What can hang from each mark
Q: G
P: F Y
F: E
Z: G
C: F
G: E V
X: C Q U V
H: A Z
V: X
Y: A U
M: D
D: X

Known rows, with every way that one mark hangs from another
[P F [Y A U]]: [ 14  28  -8  13  15 -10 -21  -3 -27   0  -7 -34   5 -22   9 -27  -3  -8
 -27   4  15  10  -1  10  -3]
[V [X [Q [G E]] U]]: [-10   7  10  -5  -9 -19  -1   8 -27  -7  -9   3 -13  -5 -10   3  -6 -17
  -9  18   4  13   7   8  -3]
[X [C [F E]] Q U V]: [-13  17   7  -5  -7 -25  21   8 -22 -12   5   7 -26  17  -4   0  -1 -22
 -32  11  -6  22   3   2  21]
[X C [Q G] U V]: [ -8  21  12  -2  -8 -26  25  20 -30   1   0   9 -28  -4  -7  11  13 -22
 -20  27   4  23   8   6   9]
[Z [G E [V X]]]: [  5  15   3   7   3 -12 -11   1 -24  -5  -3   0  -7 -11 -13  -1 -12  -1
   3  23   8  11  11  17 -19]
[D [X [C [F E]] Q U V]]: [ -7  15   6   0  -7 -21  29   0 -24  -9   6  13 -26  10  -6  -3  -5 -24
 -29  13 -11  26  -1   5  19]
[Z [G E V]]: [ 10  15   1   9   4 -12  -6   4 -32  -3  -1  -1  -5 -14  -6  -3 -10   1
   1  24   8  13  15  19 -15]
[D X]: [ 14   7  -9   9   2 -13  23  -9 -30  -9   0 -13  -9 -17  -5  -8 -11  -5
 -14  13  -4  20  -3  12  -5]
[Q [G E [V [X [C F] U]]]]: [ -6  15  14  -5  -2 -17  -8   4 -24  -9  -1   9 -13   7 -15  -3  -7 -12
  -1  29   6  11  12  10   0]
[Q [G E V]]: [  6  12   8   6   2 -11   0   3 -35  -3  -2  -4  -7 -14 -11  -1  -5  -3
   1  25   5  11  14  19 -12]
[D [X [C F] [Q G] U V]]: [ -6  16  11   1  -7 -20  26   7 -28  -3   4  20 -25   4  -8   0   1 -27
 -22  25  -4  29   3   8  15]
[P [F E] [Y A U]]: [ 14  29  -5  12  15  -6 -20  -9 -26  -5  -5 -38   5 -16  10 -27  -5  -8
 -32  -4   7  10   1  13   3]
[D [X [C F] [Q G] U]]: [ -2  15   5  -1  -5 -19  20   5 -30  -7   3  17 -17   6   0  -8  -3 -25
 -21  26  -2  26   4   9  15]
[H A [Z G]]: [ 10  20 -11  13  10 -10 -10  11 -29  -8  -1   1   6 -28  10  -1 -15   1
 -14  19  19  28  15  20  -9]
[H A Z]: [  5  15 -12   9   7 -13   0   8 -27 -12  -2  -6   3 -26   5  -3 -17   1
 -18  13  16  22   9  15  -6]
[P [F E] [Y A]]: [ 12  29  -8  11  12  -4 -12 -10 -23 -12   1 -38   2 -16   5 -21  -4  -9
 -34  -4   5  11   3  12   5]
[V X]: [  6   8  -7   2   2 -17   9  -5 -19 -15  -3 -21 -10  -9 -11  -3  -9  -4
 -13  10   1  12  -5   7 -11]
[V [X [C [F E]] [Q G] U]]: [-10  16  10  -8  -4 -20   7   4 -19 -17   3   5 -16  17  -5  -2  -2 -23
 -24  16  -3  18   4   7  15]
[P [Y A U]]: [ 13  23  -7  10   9 -13 -18   1 -34   1 -11 -26   0 -27  10 -23  -1  -4
 -21   5  12  12   0  13  -4]
[M [D [X C Q U V]]]: [  3   7  -3   4  -3 -24  47   4 -30  -3   0   9 -24 -10 -17  -2  -1 -16
 -16  17  -5  21  -6   6  11]
[H A [Z [G E]]]: [  4  17  -9  10   5 -11 -22  11 -33  -9  -2   3   7 -25   4  -4 -19  -2
  -9  21  18  24  21  20  -9]
[P F [Y U]]: [ 16  21 -10  12  13  -9  -4  -7 -25  -3  -6 -35   2 -14   1 -23  -6 -14
 -26   6  11  10   4   8   0]
[H [Z G]]: [ 12  19  -9  12  10 -13  -1   7 -30  -8   0  -3  -1 -19   3  -1  -9   0
 -13  17  12  23  12  18  -9]
[C F]: [  9   5 -11   5   5 -16   6  -6 -26 -18   3 -14  -3   4  -2 -14 -15  -6
 -20  10  -2  18   0   9   0]

Rows
[ -7  12   7  -5  -9 -19  10   5 -34  -8   2  18 -16   8  -5  -9  -7 -28
 -16  28  -2  24   9   9  15] | [D [X [C F] [Q [G E]] U]]
[  9  24   4   5   8 -12  -2  -4 -16 -15   8   0  -9   7  -7  -5  -8  -5
 -12  20   1  17   6  16  -4] | [Z [G [V [X [C [F E]]]]]]
[ -6   8   1  -3  -5 -22  12   6 -19  -9  -8  -3 -15  -6  -5   2  -7 -11
 -18  10   4  14  -3   3  -4] | [V [X Q U]]
[ -2  12  15   1  -2 -14  -3   4 -28  -2  -6   3 -11 -10 -14   3  -7  -5
   4  23   8   9  12  13 -10] | [Q [G E [V [X U]]]]
[  1  17  10  -1   0 -16  -1   3 -27  -9   0  -4 -13  -6 -20   1  -1  -9
   2  31   6   8  10  15 -10] | [Q [G E [V [X C]]]]
[  1  14   3   5   3 -16  15   2 -17  -9  -4  -2 -15 -11 -10   2  -6  -5
 -11  18   4   9  -3  13 -18] | [G [V [X Q]]]
[  9  13   4   5   1 -19  42   6 -33   1   0  17 -17 -14 -13  -3   0 -13
  -7  27  -1  18   1  15   7] | [M [D [X C [Q [G V]] U]]]
[ -5  15  10   2  -3 -16  -9   9 -24   0  -7  15 -11  -8  -7   3 -10  -7
  -1  24   9  12  13  13 -13] | [Z [G E [V [X Q U]]]]
[ -3  19   8  -2  -1 -18 -15   4 -21  -8   0  13 -11   8 -10  -5 -12  -7
  -2  27   9  13  14   9  -3] | [Z [G E [V [X [C F] U]]]]
[-10  19  15  -3  -6 -21  18  11 -27  -9   6  11 -24  16  -5   3   4 -26
 -28  18  -6  24   9   8  22] | [X [C [F E]] [Q G] U V]
[  5   5   0   5  -3 -19  33   2 -38  -6   3   6 -20 -12 -27  -3   0 -23
  -9  26  -7  19   0  16   6] | [M [D [X C [Q [G E]] V]]]
[-17  14  10 -10  -7 -24  -2   6 -19 -12  -3  15 -19  12 -15  -3 -10 -15
  -9  25   6   7   6   4   0] | [G E [V [X [C F] Q U]]]
[ -4  18  11   2  -8 -21  33  11 -31   2   1  14 -28  -9  -8   7   6 -24
 -18  27  -1  28   4   9   9] | [D [X C [Q G] U V]]
[ -9  19   7  -5  -2 -23  12   6 -13 -10  -1  13 -19   9  -7  -2  -5 -12
 -15  22   6  11  -1   4   0] | [G [V [X [C F] Q U]]]
[  0  12   8   5  -2 -14   5   9 -34  -3  -3   4 -10 -12  -8   1  -3 -13
  -6  27   4  12  12  20 -11] | [X [Q [G E V]]]
[ 15   7 -10   8   3 -21  44  -6 -31  -9   5  -8 -19 -14 -23  -6  -2  -9
 -12  16  -7  20  -8  10   5] | [M [D [X C V]]]
[-10  20  15  -7  -8 -23  10  18 -33   1  -3  16 -20  -3  -6   4   5 -17
  -8  34   9  13  16  10   5] | [X C [Q [G E V]] U]
[ 10  15   8   8   6 -11   9   0 -23  -6  -1  -7  -9 -15 -11   3  -2  -2
  -3  22   5  13   4  18 -15] | [Q [G [V X]]]
[ -5  13  -4  -5  -1 -24   8   1 -16 -23   3  -5 -16  12 -10  -7  -5 -21
 -24  19   0  15  -6   5   1] | [V [X [C F] Q]]
[ -1  20   3  -1   1 -21  19   5 -16 -10   0  -1 -19  -5 -12   2   0 -10
 -13  25   6  10  -3   9 -12] | [G [V [X C Q]]]
[  3  11  10   4   1 -11  -4   0 -28  -7  -3  -5  -9 -12 -18   1  -7  -5
   4  24   5   8  10  18 -15] | [Q [G E [V X]]]
[-15  17  14  -6 -13 -27  14  20 -34   0  -2  11 -28  -2 -12   9   8 -25
 -14  29   4  19  13   6  10] | [X C [Q [G E]] U V]
[-11  19  11  -3  -6 -25  17  16 -27  -5   4  15 -25  11  -5   3   6 -26
 -24  25   2  25   8   5  16] | [X [C F] [Q G] U V]
[ -3  14   3  -4  -2 -20   2  -1 -21 -13  -1  -6 -16  -4 -21  -2  -7  -5
  -1  25   6   3   5   8 -12] | [G E [V [X C]]]
